Each row comes from the steps of one walk. Every step used is in the known rows, and no mark comes twice. Write the walk behind each row, first mark first.
Known rows:
marez -> vemat: [ -0.2  -2.6  31.6  -9.6  -1.3   1.8  -3.6 -14.6  -3.5  -1.8  -2.5 -11.4
   7.3   2.7   5.0  -0.7  -1.6 -10.8  -3.4  11.3]
marez -> vemat -> pido -> nibal -> borite -> fesos: [  2.2   2.9 -10.7   2.6   2.7   1.4   4.3 -14.6  -0.4   5.1   0.4  -2.3
  -0.6  -1.6 -12.5   3.7  -1.5   8.8  -5.4   4.8]
vemat -> pido -> nibal -> borite -> fesos -> zute: [  0.0   2.6 -12.0  -0.3  -2.8   0.3   0.0 -11.6  -1.5   2.2  -7.6  27.8
  -2.6  11.3  -5.1  -1.6  -1.0  11.5 -15.7   0.7]
pido -> siga -> zute -> vemat: [  0.1  -6.1 -23.8  10.2   1.7   3.8 -10.4  22.7   2.0   1.9  -4.3 -32.5
   5.7 -10.7   4.4  -0.8  -5.1   3.6   3.4  -0.8]
nibal -> borite -> fesos -> zute -> vemat -> pido -> siga: [ -0.7   0.7 -32.6   6.8   0.1   3.7   3.7  15.0   6.1   3.5  -4.6  -0.2
   0.6 -12.6  -7.5   2.8   2.7   3.9  -2.6  -3.3]
siga -> zute -> vemat: [  0.3  -7.5 -13.5   4.8   1.5   2.3 -10.4  14.9  -4.3   0.1  -4.1 -32.5
   5.2  -4.7   5.8  -1.1  -6.4   2.1   2.3   1.0]
siga -> pido -> vemat: [  3.0  -2.4  59.4   7.7   2.6  -2.5   9.8 -10.3   4.3   0.7  -6.8  -7.1
  -4.3  -3.1   4.3  -4.3   7.4 -11.2   9.2  -4.8]
vasi -> vemat: [  0.0  -8.4  -0.1  -5.8   1.6   0.5   1.4  18.2  -6.7   5.8  -1.3  -6.7
 -13.8  -7.1   6.3  -1.0  12.4 -14.1   0.6  -1.2]
nibal -> borite -> fesos: [  1.3   0.7 -10.9  -1.7   0.9   3.3   2.8 -14.2  -8.9   6.9   3.6  -3.0
 -16.1  -3.8  -5.8   0.5  -4.3  -6.6  -2.2   2.8]
vasi -> vemat -> pido -> siga -> zute -> fesos: [ -1.5   4.0 -14.5  11.0   4.7   0.4  -0.8  15.7   6.8  -1.8  -5.4 -23.5
   6.5  -1.8   2.6  -1.8  -3.2  11.0   5.9  -0.9]
vasi -> vemat -> pido -> siga -> zute: [  1.5  -3.0 -12.3  12.5   2.5   1.2  -4.7   8.7   4.1   2.5  -3.1 -26.9
  -0.7 -11.1  -3.2  -4.9  10.3  19.0   9.3  -7.6]
pido -> siga: [  1.2   0.3   2.8   2.2  -2.8   3.0   1.1   6.3   5.0   2.2   6.9  -6.4
  -5.6 -15.1   4.5  -5.3   2.9  -9.8   7.5  -2.3]
vasi -> vemat -> zute: [-2.0 -5.0 -3.1 -6.4 -0.4 -0.4 -7.4  8.0 -2.0  1.8 14.4 19.2 -3.9 -1.4
  5.0  4.2  7.2 -6.0 12.4 -2.6]
vemat -> zute -> fesos -> borite: [ -3.8   5.9   8.7  -7.5  -3.0  -1.9  -4.4  -9.0  -7.8  -7.3   9.7   3.4
  -7.9  17.0   3.6  -3.6  -8.7  -0.9 -10.3   0.5]
vasi -> vemat -> pido -> siga -> zute -> fesos -> borite: [ -2.9   4.0  -8.2   2.9   1.1  -0.9  -2.1   5.5  -4.3  -3.2  -3.4 -18.9
  -9.5  10.1  -1.9  -5.1  -0.3  11.2 -13.7  -3.5]
nibal -> borite: [  0.8  -2.4  17.7  -2.3  -3.2   0.6  -4.3 -12.1 -13.2  -1.6   9.9  -2.9
 -27.7   0.3  -3.0  -3.6   8.3  -6.2  -0.4  -0.3]
borite -> fesos -> zute -> vemat -> pido: [ -1.3  -3.0 -19.9  -5.2   0.2   0.0   6.6   5.3  -3.5  -1.0 -10.8   0.9
  11.6  -0.6  -4.2   4.0  -2.9   3.4  -6.0   0.4]
vemat -> pido: [  0.8  -2.1  15.6  -9.1  -1.4  -2.7  10.3 -11.2  -6.6  -4.8   2.6  -5.8
   1.8  -4.7  -3.7  -1.6   6.2   0.2   6.5  -2.3]
siga -> pido -> nibal -> borite: [  4.6   0.8  13.3   9.3  -0.2  -3.6   1.6 -12.4  -4.3  -3.3  10.5  -2.8
 -13.7   1.3  -8.3  -5.0  14.7  10.1   5.7  -3.2]
vemat -> vasi: [  6.0   1.8  12.3  -9.1  -4.7  -1.6  -2.6 -17.7   5.6   3.5  -1.9  27.2
   4.6   0.2   7.0  -2.3   2.4 -15.1   5.6   5.3]
nibal -> borite -> fesos -> zute -> vemat -> pido: [ -1.8  -2.7 -21.7  -3.3   0.2   0.3   4.9   4.3  -5.6  -0.9  -9.7   2.1
   4.3   0.4  -7.6   4.7   0.2   5.6  -7.7   0.0]
marez -> vemat -> zute -> fesos -> borite: [ -4.3   5.9  11.8  -7.8  -2.4  -1.2  -6.0 -10.9  -6.2  -7.6   6.6   1.8
  -3.3  19.1   2.9  -1.8  -9.4  -0.5 -13.1   4.0]

Which walk is each row?
[ -2.8   6.3  20.1  -1.1  -0.5  -3.0  -0.2 -10.1  -3.7  -6.9   5.1   2.8
  -6.7  17.1   2.3  -3.5  -5.2  -0.2  -7.3  -2.0]
siga -> pido -> vemat -> zute -> fesos -> borite
[  2.4   1.0 -27.2   8.8   4.0   1.6   0.7  -4.3  -0.3   6.0  -0.8 -11.9
  -0.9  -4.0 -12.6   3.2  -3.1  15.6  -3.0   0.6]
siga -> zute -> vemat -> pido -> nibal -> borite -> fesos
[  3.7   0.7 -23.2  -5.3  -3.2   1.1  -6.3  -1.2   9.0   7.2 -14.7  33.9
  14.4   4.1   6.3   3.2  -6.6 -11.3  -6.8   7.7]
borite -> fesos -> zute -> vemat -> vasi
[ -0.6   0.4 -30.4   4.7   0.1   3.5   5.4  16.0   8.0   3.5  -5.8  -1.4
   7.7 -13.8  -4.1   1.9  -0.3   1.7  -0.6  -2.7]
borite -> fesos -> zute -> vemat -> pido -> siga
[ -0.8  -2.9 -29.5   2.8  -0.8   2.8  -6.0  15.0  -0.3   3.0  -9.6   5.8
   5.4   4.2   1.3   3.0  -9.1   1.7 -15.2   3.9]
pido -> nibal -> borite -> fesos -> zute -> vemat
[-1.6 -1.3 41.8 -1.5 -2.0 -0.9 -7.5 -8.6  6.4 -1.2 11.6 21.3  0.2  1.2
  5.6  3.2 -1.0 -5.2 11.4 -3.1]
pido -> vemat -> zute
[ -2.7   4.9  13.6  -7.6  -2.8  -1.5  -0.1  -8.1 -10.3  -6.6   3.3  -9.0
 -11.8  14.9   4.4  -6.8  -8.0  -5.1 -15.4   1.7]
zute -> fesos -> borite
[  0.3  -2.0 -13.8   3.1   0.9   1.6   7.7  18.3   6.0   3.6   0.2  -6.5
  -3.2 -18.2  -3.6   0.0  13.2  -1.5   6.3  -5.9]
vasi -> vemat -> pido -> siga
[-2.5  6.2 23.4  4.1  2.6 -2.4  1.6 -1.6  7.7 -5.6  5.1  8.4  9.6  7.1
  7.3  2.4 -8.9 -4.7 12.7  1.1]
siga -> pido -> vemat -> zute -> fesos
[  2.1   1.2 -24.2   4.3   3.0   1.6   4.4  -4.1  -1.1   5.6   0.9  -4.7
  -2.1  -4.8 -11.5   4.3  -3.4   7.7  -4.1   2.0]
zute -> vemat -> pido -> nibal -> borite -> fesos
[-4.0  3.3 -5.5 -2.4  2.2 -0.6 -2.8 12.3  2.5 -3.1  7.6  8.6  5.1  5.3
  8.3  4.0 -6.5 -6.2  8.6  2.9]
vasi -> vemat -> zute -> fesos
[  2.9   0.9 -10.5   4.3   0.5  -3.2   5.3   5.1   8.9  -1.7  -2.8   2.9
  22.4  -0.4  -6.0   1.8  -0.9  20.2  -4.3  -0.1]
borite -> fesos -> zute -> vemat -> pido -> nibal
[  0.2  -0.7  38.2   2.9   0.4  -2.6  -1.4 -12.0   5.9  -2.0  10.4  18.5
   2.8   1.4   3.5   1.8   3.8  -3.5  18.4  -5.3]
siga -> pido -> vemat -> zute
[ -3.3   6.1   5.9  -3.8  -0.3  -1.1  -2.9  -1.1   2.1  -6.8  11.5   8.9
   8.4   7.3   8.5   1.6 -12.5  -5.0  10.6   4.1]
vemat -> zute -> fesos
[-0.2 -6.0 -0.5 -7.4  2.2 -2.2 10.5  7.9 -6.0  0.4 -3.2 -6.0 -3.0 -7.3
 -4.0  1.8 14.8 -1.0  3.6 -3.8]
vasi -> vemat -> pido
[  5.7   1.6  41.3  -2.1  -2.9  -1.5  -2.6 -15.3  14.7   5.7 -10.3  29.1
   3.8   0.0   7.1   0.1   2.9 -15.5   1.7   2.8]
pido -> vemat -> vasi
[-1.5 -4.2 -9.1 -6.0 -1.2 -1.0  4.7  6.1 -4.4 -4.0 -8.6  0.5  9.8  0.5
 -2.1  2.4  0.6  3.1 -4.7 -0.5]
fesos -> zute -> vemat -> pido
